Each row comes from the steps of one path. Every step used is in the known rows, and no mark comes twice. Write the path behind each row, first mark first.
Known rows:
nata > furim > nini: [ 1.95 -0.44 -0.61  2.13  1.44  3.74  1.82  0.41  1.22  2.71  3.08  1.15
 -0.48 -1.99 -1.42  0.71  0.38 -4.82 -0.26 -0.08  2.86  0.27  1.70  0.24
 -1.17]
fupi > nata > gidub: [ 2.89  0.83 -0.30  1.66  1.21  3.75  1.37  0.58 -0.75  1.10  2.53 -1.09
  1.04 -0.91 -1.33  0.32  0.22 -1.95 -0.63 -0.37 -0.90 -0.75  2.01  1.75
 -0.88]
zupu > nini > furim > nata: [ 2.60 -0.64 -0.94  1.94 -0.09  3.98  1.16 -0.73  0.46  1.31  1.03  1.17
 -0.28 -1.29  0.23  1.41  0.59 -2.86 -1.67  0.26  3.02  0.33  0.35  0.64
 -2.16]
zupu > nata > gidub: [ 3.54  0.95 -0.79  1.59  2.17  3.34  1.57  0.88  0.84  0.31  2.70 -1.61
  1.54 -0.56 -0.39 -0.99 -0.80 -1.28 -2.85 -0.65 -0.12  0.44  0.72  1.13
 -0.84]
nini > furim > nata > gidub: [ 3.86 -0.06 -1.85  2.99  1.18  4.95  0.79  0.14  0.62  1.20  1.79 -0.10
  0.58 -0.97 -0.33  1.18 -0.60 -2.36 -1.87  0.08  0.12 -0.55  1.08  0.67
 -1.40]
nini > zupu > nata: [ 1.56 -0.97  0.01  0.08  3.27  2.28  1.75  1.11 -0.12  0.99  1.70  0.24
  0.34  0.14 -0.01 -1.19  1.46 -1.24 -2.41  0.12  1.95  1.21  1.35  1.42
 -1.91]
gidub > nata: [ 0.11 -0.81 -0.09  0.88  0.77  2.74  1.21  0.41 -0.18  0.20  2.13 -0.25
  0.81  0.18 -1.24  0.87  1.25  0.52 -1.06  0.13  0.09 -0.06  2.68  0.38
 -1.74]
kamak > furim: [ 0.92 -1.21 -1.11  1.54  0.87  2.44  0.72  0.41  0.01 -0.66  1.23 -0.16
 -1.90 -2.33 -1.75 -0.05 -0.37 -1.00 -0.42  0.26  2.71  1.02  2.12 -0.23
 -1.92]
kamak > furim > nini > zupu > nata > gidub: [ 4.42 -0.68 -0.61  1.68  2.59  4.09  1.35  0.12  1.08  1.99  3.07 -0.41
 -0.23 -2.03 -0.78 -0.59 -0.83 -1.62 -2.52  0.00  1.63  0.89  1.38  1.20
 -1.76]
zupu > nata > furim > nini: [ 2.65 -0.40  0.22  1.43  2.28  3.81  2.55  0.14  1.42  2.76  3.33  1.11
  0.04 -0.92 -0.51  0.43  0.01 -4.83 -2.02 -0.20  3.15  0.83  1.08  0.12
 -0.92]
furim > nata: [ 0.77 -0.44 -1.72  1.82  1.52  3.32  1.41  0.01  0.42  0.81  1.14  0.26
 -0.61  0.94 -0.28  0.99  0.86 -2.96 -0.81  0.21  1.24 -0.17  2.53  0.19
 -1.54]
fupi > nata > gidub > kamak > furim: [ 1.79 -1.36 -0.37  1.29  1.39  3.59  1.29 -0.53 -0.11  0.96  2.46 -1.49
 -0.92 -1.69 -1.92  1.00 -1.00 -1.43 -0.23  0.21  0.57  0.51  2.45  0.23
 -2.45]
gidub > kamak: [-0.67 -0.87 -0.96  0.77  2.19  2.33  1.39  0.50  0.13  0.99  2.16 -1.46
  0.63 -0.26 -1.50 -0.15  0.82 -1.36  0.68 -0.10 -0.01  0.25  2.14  0.60
 -2.59]
gidub > nata > furim: [ 1.19 -1.02 -0.01  1.85  0.43  3.32  1.39  1.05  0.28  0.77  2.53  0.30
  0.42 -0.36 -1.04  2.26  0.79 -2.83 -1.96  0.16  1.08  0.22  2.08 -0.05
 -1.07]
nini > zupu > nata > gidub: [ 3.67  0.04 -0.80  1.54  2.68  3.34  1.17  1.12  0.58  1.08  2.57 -1.04
  1.11 -0.99 -0.46 -1.00 -0.02 -1.18 -2.60 -0.26  0.22  0.52  1.08  1.77
 -1.41]
fupi > nata > befo: [ 1.34  0.14  0.24  1.32  1.40  3.07  1.80  0.33  0.01  2.08  2.91  0.65
  0.79  1.03 -1.47  2.61  2.21 -2.42 -0.47 -0.33  0.60 -0.82  2.08  0.43
 -0.81]
kamak > gidub > nata > befo: [ 0.46 -0.92 -0.57  1.14  0.65  3.53  0.31  0.35  1.26  0.92  3.38 -0.15
  1.38 -0.63 -1.84  3.21  0.70 -0.19 -1.48 -0.27  0.79 -0.53  2.47 -0.38
 -1.78]
befo > nata > fupi: [ 0.90 -0.89 -0.26  2.98  1.61  3.40  1.00  0.40 -1.67  1.18  2.19  0.72
  0.17  0.64 -0.67  0.00 -0.33 -4.92 -1.84  0.66 -0.66 -1.05  2.06  1.10
 -1.30]
fupi > nata > gidub > kamak: [ 1.40 -0.20 -0.27  0.99  1.98  3.56  1.72  0.04 -0.33  1.92  3.06 -1.97
  1.28 -0.22 -1.58  0.56  0.16 -1.84  0.21 -0.25 -1.58 -0.46  2.27  1.40
 -2.08]
nini > zupu > nata > fupi: [ 1.60 -1.32 -0.13  1.19  2.75  2.74  1.45  0.88  0.75  1.55  1.93  0.54
  0.20  0.90  0.19  0.04 -0.08 -4.31 -3.17  0.44  0.66  0.33  1.65  0.86
 -1.50]
befo > nata: [ 0.68 -0.48 -0.13  2.42  1.81  3.11  1.14  0.56 -3.15  0.52  2.07  0.53
  0.36 -0.21 -1.12 -1.31  1.11 -1.91 -0.75  0.41  0.15 -0.52  1.84  1.70
 -1.69]

Write each row's path:
[ 2.15 -1.08  0.29  0.17  3.54  3.02  2.13  0.34  0.48  2.45  2.45  0.87
  0.06 -0.38 -0.15 -1.13  1.24 -1.97 -1.97  0.14  2.70  1.12  1.51  1.26
 -1.98]
furim > nini > zupu > nata
[ 1.24 -1.51 -0.96  1.39  2.39  3.08  0.84  0.64  0.14  3.01  2.11  1.40
 -1.01 -2.25 -1.52 -0.64  2.11 -2.21  0.86  0.43  2.44  0.18  2.60  1.72
 -2.55]
furim > nini > zupu
[ 0.99 -0.90 -1.49  2.52  1.40  3.57  1.24 -0.03  1.21  1.43  1.52  0.60
 -0.59  1.53  0.05  1.81 -0.54 -5.73 -1.84  0.48  0.19 -0.85  2.64 -0.09
 -1.19]
furim > nata > fupi
[ 2.85 -0.54 -1.26  2.04  0.73  4.24  1.17 -0.78  1.20  2.21  2.60 -1.37
  0.96 -1.35 -0.71  1.22 -0.57 -2.38 -0.97 -0.10  0.19  0.01  0.75  1.03
 -2.77]
zupu > nini > furim > nata > gidub > kamak
[ 0.96 -0.54 -0.25  1.79  0.78  3.02  1.18  0.33  1.25  1.45  3.31  0.28
  1.18  1.02 -1.53  3.04  1.88 -0.28 -1.45 -0.20  0.25 -0.60  2.28 -0.36
 -1.21]
gidub > nata > befo
[ 1.99 -1.71  0.11  1.36  2.11  3.81  1.50  0.56 -0.34  3.91  2.61  2.05
 -1.00 -1.76 -1.36  1.01  2.11 -4.46  0.22  0.57  2.72  0.03  2.67  1.62
 -2.04]
fupi > nata > furim > nini > zupu
[ 1.88 -2.13  0.46  0.00  3.66  3.23  2.14 -0.41  0.67  2.71  2.70  0.49
 -0.76 -0.64 -0.51 -0.51  0.41 -1.86 -1.92  0.39  2.99  1.57  1.79  0.68
 -2.74]
gidub > kamak > furim > nini > zupu > nata
[ 2.06 -2.01 -0.17  2.41  2.27  3.96  1.12  0.62 -1.06  3.70  2.83  2.23
 -0.96 -2.05 -1.36  0.17  1.86 -4.34 -0.25  0.76  2.53 -0.06  2.32  1.82
 -2.24]
befo > nata > furim > nini > zupu
[ 2.38 -1.87  0.16  0.99  3.13  3.46  1.94 -0.47  1.95  3.56  3.79  0.76
 -0.22  0.26 -1.03  2.01  1.03 -2.13 -2.08  0.06  2.58  0.81  1.63 -0.28
 -2.20]
gidub > kamak > furim > nini > zupu > nata > befo
[ 1.53 -0.27  0.45  1.33  1.06  3.34  2.04  1.04 -0.95  1.35  2.22  0.69
  0.07 -0.36 -0.96  1.94  1.19 -4.88 -1.03  0.03  1.41 -0.02  1.93  0.76
 -0.70]
fupi > nata > furim
[ 1.85 -2.50  0.25  0.99  3.06  3.55  1.87 -0.47  1.35  3.00  2.83  0.67
 -0.86  0.26 -0.27  0.73 -1.05 -4.78 -2.74  0.68  1.60  0.69  2.07  0.13
 -2.28]
gidub > kamak > furim > nini > zupu > nata > fupi
[ 2.80 -1.25 -0.24  1.24  2.41  4.20  2.03 -1.22  1.67  2.65  3.63 -0.46
 -0.90 -1.91 -1.44  0.05 -1.53 -2.23 -1.05 -0.01  2.28  0.99  1.81 -0.18
 -2.30]
zupu > nata > gidub > kamak > furim > nini
[ 2.34 -1.10  0.00  1.25  2.44  2.97  1.81  1.56  0.39  1.38  2.19  0.70
  0.12 -0.41 -0.15  0.70  0.92 -4.17 -3.03  0.15  2.55  1.25  1.02  0.84
 -1.24]
nini > zupu > nata > furim
[ 4.54  0.30 -1.60  2.98 -0.01  4.67  0.73 -0.32  1.06  1.37  2.00 -0.32
  0.57 -2.08 -0.22  1.12 -0.70 -2.53 -2.06 -0.14  1.05 -0.17  0.28  1.20
 -1.64]
zupu > nini > furim > nata > gidub
[-0.53 -1.20 -0.44  0.17  0.59  3.34  0.12  0.50 -0.15 -0.55  2.21 -0.83
  1.02 -1.94 -1.59  1.12 -0.23  0.65 -1.11  0.07  0.85  0.05  2.92  0.33
 -2.45]
kamak > gidub > nata
[ 1.59 -0.78 -0.08  3.01  1.31  3.57  1.37  1.11 -2.09  0.99  2.51  0.87
  0.10 -0.70 -1.00  0.54  0.68 -4.74 -1.70  0.40  1.16 -0.15  1.41  1.01
 -1.06]
befo > nata > furim
[ 2.55 -0.82  0.07  1.21  3.05  3.19  1.89  0.27  1.76  3.28  3.58  1.20
  0.61  0.55 -0.66  1.40  1.87 -2.27 -2.21 -0.21  2.27  0.37  1.33  0.40
 -1.39]
furim > nini > zupu > nata > befo
[ 2.32 -2.35 -1.01  1.78  2.24  3.90  0.65 -0.22  0.78  3.34  2.78  0.37
 -1.65 -3.18 -2.05  0.09  0.28 -1.98  0.52  0.59  2.15  0.46  2.78  1.20
 -3.21]
nata > gidub > kamak > furim > nini > zupu
[ 3.08  0.41 -2.19  2.91  1.27  4.13  0.94  0.22  1.03  0.96  2.06 -1.04
  0.28 -0.37 -0.63  0.78 -0.46 -2.56 -1.30 -0.17 -0.36 -0.60  2.14  0.80
 -1.16]
furim > nata > gidub
[ 0.67 -1.97 -1.42  1.60  1.57  3.61  1.41 -1.05  0.77  1.11  1.40 -0.27
 -1.94  0.33 -0.77  1.87 -0.39 -2.78 -0.71  0.59  1.86  0.50  2.94 -0.82
 -2.57]
gidub > kamak > furim > nata
[ 1.42 -1.29 -0.14  1.39  0.95  4.51  1.24 -0.08  1.19  2.42  3.55  0.87
  0.06 -2.53 -1.59  1.89 -0.37 -3.59 -0.99  0.07  2.75  0.14  2.39 -0.04
 -1.79]
kamak > gidub > nata > furim > nini
[ 2.14 -0.45  0.56  1.46  1.54  4.17  2.42 -0.09  0.22  3.41  3.19  1.52
 -0.40 -1.30 -1.26  1.45  0.79 -5.46 -0.22  0.02  2.51 -0.12  2.11  0.59
 -1.01]
fupi > nata > furim > nini
[ 3.45 -0.40 -2.14  2.99  0.96  4.28  0.77 -0.23  1.13  0.64  1.97 -0.87
 -1.04 -1.22 -0.87  1.13 -1.32 -2.35 -1.59  0.06  0.67 -0.09  2.25  0.13
 -1.47]
kamak > furim > nata > gidub
[ 2.19 -0.80  0.09  2.83  1.73  4.39  1.84 -0.03 -0.73  3.07  3.44  1.71
 -0.36 -1.49 -1.28  0.35  0.45 -5.24 -0.79  0.33  2.33 -0.24  1.69  0.81
 -1.23]
befo > nata > furim > nini
[ 2.27 -1.35 -0.90  1.84  1.77  4.11  1.44 -1.03  1.45  2.63  3.42 -0.39
 -1.29 -2.74 -2.12  0.27 -1.22 -2.28  0.33  0.07  2.04  0.51  2.28 -0.07
 -2.48]
nata > gidub > kamak > furim > nini
[ 1.40 -1.58 -1.36  2.28  1.44  3.70  1.36 -0.85  1.99  2.21  2.74  0.26
 -1.02  1.15 -1.18  3.83  0.50 -2.94 -1.08  0.14  1.64 -0.13  2.51 -1.35
 -1.90]
gidub > kamak > furim > nata > befo
[ 2.30 -0.90 -1.19  2.65  1.31  4.25  1.20 -0.09  1.34  2.13  2.18  1.58
  0.39  0.88 -0.48  3.57  1.39 -2.81 -1.76  0.11  1.65 -0.66  1.21 -0.66
 -1.30]
nini > furim > nata > befo
[ 1.67 -1.39 -1.30  1.79  1.32  3.23  0.76 -0.12  0.68  0.42  2.37 -1.72
 -1.07 -2.28 -2.05  0.51 -1.42 -1.07 -0.33  0.11  0.86  0.78  2.11 -0.09
 -2.55]
nata > gidub > kamak > furim
